(in the rows, 128 means zero)
Known rows, with every step that occurs
fuvom, mebe: [146 164  94 134 107 109 164 141 117 131 120 163 153 101 125 147 121 161
 117 107 126 143 143 113  99 117 108]
pibi, rala, fuvom, mebe, bufun: [114 119 138  94 152 133 146 128 128 142  81  25 136  75 109 102 141 125
 120 179 138  45 106 104 122 126 131]
nenuv, rala: [ 98 137 127 144 130 134 189 120 139 152 136 102 118  80 130 143 130 101
 155 123 122  96 142 138 129 107 144]
fonog, mebe, rala, kemi, nenuv, gozi: [130 107 130 132 114 154  83 159 129 135 195 156 119 111 134 180  77  98
 125  94 120 166 124 102 133 114 168]
rala, kemi: [113 190  86 106 133 135 176  67 141 119 141  86 100 214 152 187 160 142
 164  66 127 210 168 115 175 144 143]
fuvom, mebe, pibi, rala: [155 142 112 103 129  77 160 101 121  93 120 185 129  59 109  96 152 179
  86 166 136 103 131 115  61 121 133]
pibi, rala, kemi, nenuv, gozi: [137 134 123 112 182 137 140 120 147 109 149  53  90 113 147 141 193 145
 139 134 143 152 134 121 171 142 139]
fonog, mebe, pibi, rala, nenuv, gozi: [148  88 143  54 129 118 130 149 133 125 135 162 112  89 134 102  93 162
  74 166 128 128  72  99  79 124 155]
fonog, mebe: [129 113 105  68  98 146 184 131 126 149 120 115 128  86 152 182  88 112
 110  86 111 138 117 111 118 110 137]
fuvom, mebe, pibi, rala, kemi: [151 154 102 113 136  74 145  76 121  89 137 166 117  97 107 112 163 187
  99 161 140 132 151  99  69 130 145]
fonog, mebe, pibi, rala: [137  92 124  42 118 115 183  87 128 111 122 133 102  42 134 132 118 131
  79 144 121 103 104 112  76 113 162]
nenuv, gozi: [117 166 111  85 122 155 138 180 146 165 139 180 141 144 165 118 106 142
 118  81 119 153  90 111 195 131 120]
fuvom, mebe, pibi: [152 166 101 110  99  79 138 113 121 107 124 226 138  95 118 109 125 174
  91 139 130 144 136 119  72 127 128]
sugal, mebe, rala, fuvom: [103 110 116 174 120 158 102 156 110 165 123 142 124 103 105 108  80  70
 125  99 114 138  99 106 171 112 155]
rala, fuvom, mebe: [124 176 125 126  98 115 143 169 113 178  80 127 157 133 110 123 108 135
 113 146 137 152 103 114 123 136 146]
pibi, rala, nenuv: [141 122 149 111 178 139 215 144 145  94  94  49 108 165 135 124 152 165
 134 149 137 135  91 146 105 133 110]
bufun, nenuv: [156 159 145 104 120 163 196  97 129 102 105 171 132 240 161 174 151 150
 142  74 121 211 130 188 174 156  90]
fuvom, mebe, bufun, nenuv, rala, kemi: [127 130 120 151 124 131  62  82 121 121 154 108 148 158 123 159 133 145
 161 132 129 102 189 112 129 135  90]
nenuv, rala, pibi: [ 84 102 137 155 134 105 168 157 148 141 132  64 126 157 132 125 130  71
 147 123 130  87 124 143 100 103 176]
sugal, mebe: [118 115  75 130 121 143 133 130 116 157 115 120 116  85 141 129 118 108
 120  72 111 155 125 102 180 117 116]
mebe, pibi: [131 171 116  63 107 103 180  80 143  96 112 197 106 142 143 109 144 144
 107 112 122 159 118 155 118 139 141]
bufun, nenuv, gozi: [154 156 148  99 122 173 141 145 133 133 132 220 145 238 167 146 128 163
 126  77 122 210 103 158 209 158  92]
fuvom, mebe, bufun, nenuv: [143 134 119 114 109 138  89 110 121 111 123 132 162 156 138 151 122 154
 137 113 122 105 159 129 134 138  63]
rala, fuvom, mebe, bufun, nenuv: [125 152 143 113 101 140  84 143 116 162  89 102 162 177 119 127 108 128
 131 149 133 124 118 125 148 152 110]

Rows
[125 146 148  57 139 106 189  85 140 110  79 130  96 106 120  78 161 137
  95 177 137 115  86 143 110 143 170] -> mebe, pibi, rala, fuvom
[132 125 145 169 134 125 132 163 140 129 144 104 108  58 141 146 160  95
 149 140 134 138 146 181 129 125 131] -> kemi, nenuv, rala
[140 132 161 180 116  88  78 180 125 149 132 140 121  41 107 101 144 107
 118 203 150 137 129 163  90 135 163] -> kemi, nenuv, rala, fuvom, mebe, pibi
[137 138 162 150 129 157 181  97 128 121 127 158 127 187 142 164 147 128
 156 111 124 164 143 181 154 138 112] -> bufun, nenuv, rala
[125  98 119 196 136 154  97 172 118 127 143 153 120 150 114 114  73 109
 136  94 115 167 101 116 139 114 122] -> sugal, mebe, rala, nenuv
[126 108 169 155 132 134 167 128 136 116 126 127 133 245 142 148 145 105
 151 110 129 155 132 184 132 137 138] -> bufun, nenuv, rala, pibi
[129 136 138 106 151 123 189 137 121 146  79  61 134  77 106 106 147 140
 109 175 142  92  97 113 111 125 148] -> pibi, rala, fuvom, mebe
[130  91  96 103 143 114 135  87 119 117 117 144  91  45 123  78 148 122
  91 132 121 117 112 102 140 121 140] -> sugal, mebe, pibi, rala
[100 119 143 147 127 130 166 165 149  88 140 131 134 228 127 131  99  68
 143  73 119 120 102 161 105 107 165] -> mebe, rala, pibi
[145 135 154  75 158 105 153 133 151  93 118 168 102 151 132  63 143 185
  95 173 140 142  71 134  99 146 139] -> mebe, pibi, rala, nenuv, gozi
[143 134 121 111 111 143  52 139 124 134 140 162 168 155 143 131 107 161
 128 115 123 105 141 110 154 140  64] -> fuvom, mebe, bufun, nenuv, gozi
[166 137 129 123 136  75 144 131 123  86 117 177 130 105 104  86 139 200
  91 185 143 131 115 120  41 131 123] -> fuvom, mebe, pibi, rala, nenuv
[102  81 104 149 139 166  34  70 119 146 154  67 109 144 139 142 128  92
 166  97 114 116 173  98 208 134  98] -> sugal, mebe, bufun, nenuv, rala, kemi
[137 132 156 193 121 108  91 197 122 163 129 105 129  44 113 126 140  98
 135 184 147 135 133 159 109 130 151] -> kemi, nenuv, rala, fuvom, mebe
[ 98  45 118 147 133 150  37 119 124 143 133  60 125 155 140 112 116  64
 147 100 114  82 143 117 178 123 104] -> sugal, mebe, bufun, nenuv, rala, pibi
[123  96 136 146 120 115  61 133 126 118 136 100 164 171 125 132 117 121
 141 136 130  72 158 129 100 125  99] -> fuvom, mebe, bufun, nenuv, rala, pibi
[122  95 152 176 136 101 114 195 148 120 143  71 115 116 141 131 157  70
 145 141 140 128 133 185 104 122 156] -> kemi, nenuv, rala, pibi
[123 109  98 200 139 149  69 126 116 122 174 137 100 114 120 146 121  85
 146  79 119 182 153 111 173 120 144] -> sugal, mebe, rala, kemi, nenuv
[ 87 127 144 157 117 124  99 145 124 189 119  69 146  66 100 115 101  92
 146 185 133  50 132 106 116 114 151] -> nenuv, rala, fuvom, mebe, bufun
[106  69 113 139 132 168  49  96 119 151 137  84 120 109 140 125 115  85
 150 100 109  90 151 114 199 125  85] -> sugal, mebe, bufun, nenuv, rala
[137 153 117 170 111 122 144 147 116 110 149 203 158 105 104 143  93 137
 125 106 122 118 138 121  86 103 124] -> fuvom, mebe, rala
[138  87 114 119 153 116  83 151 124 131 130 165 100  89 124  47 122 152
  84 150 129 144  80  90 140 131 134] -> sugal, mebe, pibi, rala, nenuv, gozi
[ 92 156 113 158 142 130 170  80 140 148 164  77 100 140 129 169 152 113
 176 116 129 142 175 114 143 118 165] -> nenuv, rala, kemi
[132 119 131 143 115 133  78 107 120 124 139 128 160 123 125 142 119 139
 146 137 125  76 170 125 121 125  78] -> fuvom, mebe, bufun, nenuv, rala
[118 129 143  63 124 186  69 115 149 128 133 126 142 213 174 136 119 130
 153  85 113 110 124 143 219 155  61] -> mebe, bufun, nenuv, gozi
[127 124 122 178 115  98 130 178 124 103 150 171 163 167 105 128  92 115
 120 106 127 111 126 127  63 100 148] -> fuvom, mebe, rala, pibi
[120 131 139  68 122 178 111  71 145 100 111  86 130 217 169 161 136 119
 166  78 113 110 146 165 196 153  59] -> mebe, bufun, nenuv
[139 140 174 173 118 142 143 129 110 156 112 164 147 175 113 145 130 135
 141 154 136 162 130 160 134 143 132] -> bufun, nenuv, rala, fuvom, mebe
[167 144 113 128 138  69 113  97 122  82 143 163 110  76 109 112 177 178
  99 175 147 144 155 118  68 135 141] -> fuvom, mebe, pibi, rala, kemi, nenuv
[101 145 142 174 116 113 140 161 117 194 116 113 144  71  96 119 109 107
 135 177 137  97 124 112 105 112 169] -> nenuv, rala, fuvom, mebe
[134 167 103 181 121 118 126 117 118 104 170 179 144 148 103 163 109 146
 142 101 128 153 164 101  96 113 141] -> fuvom, mebe, rala, kemi
[132 114 157 100 153 145 138 114 122 131  81  47 140 122 113 112 151 136
 122 179 140  73 109 127 132 140 117] -> pibi, rala, fuvom, mebe, bufun, nenuv
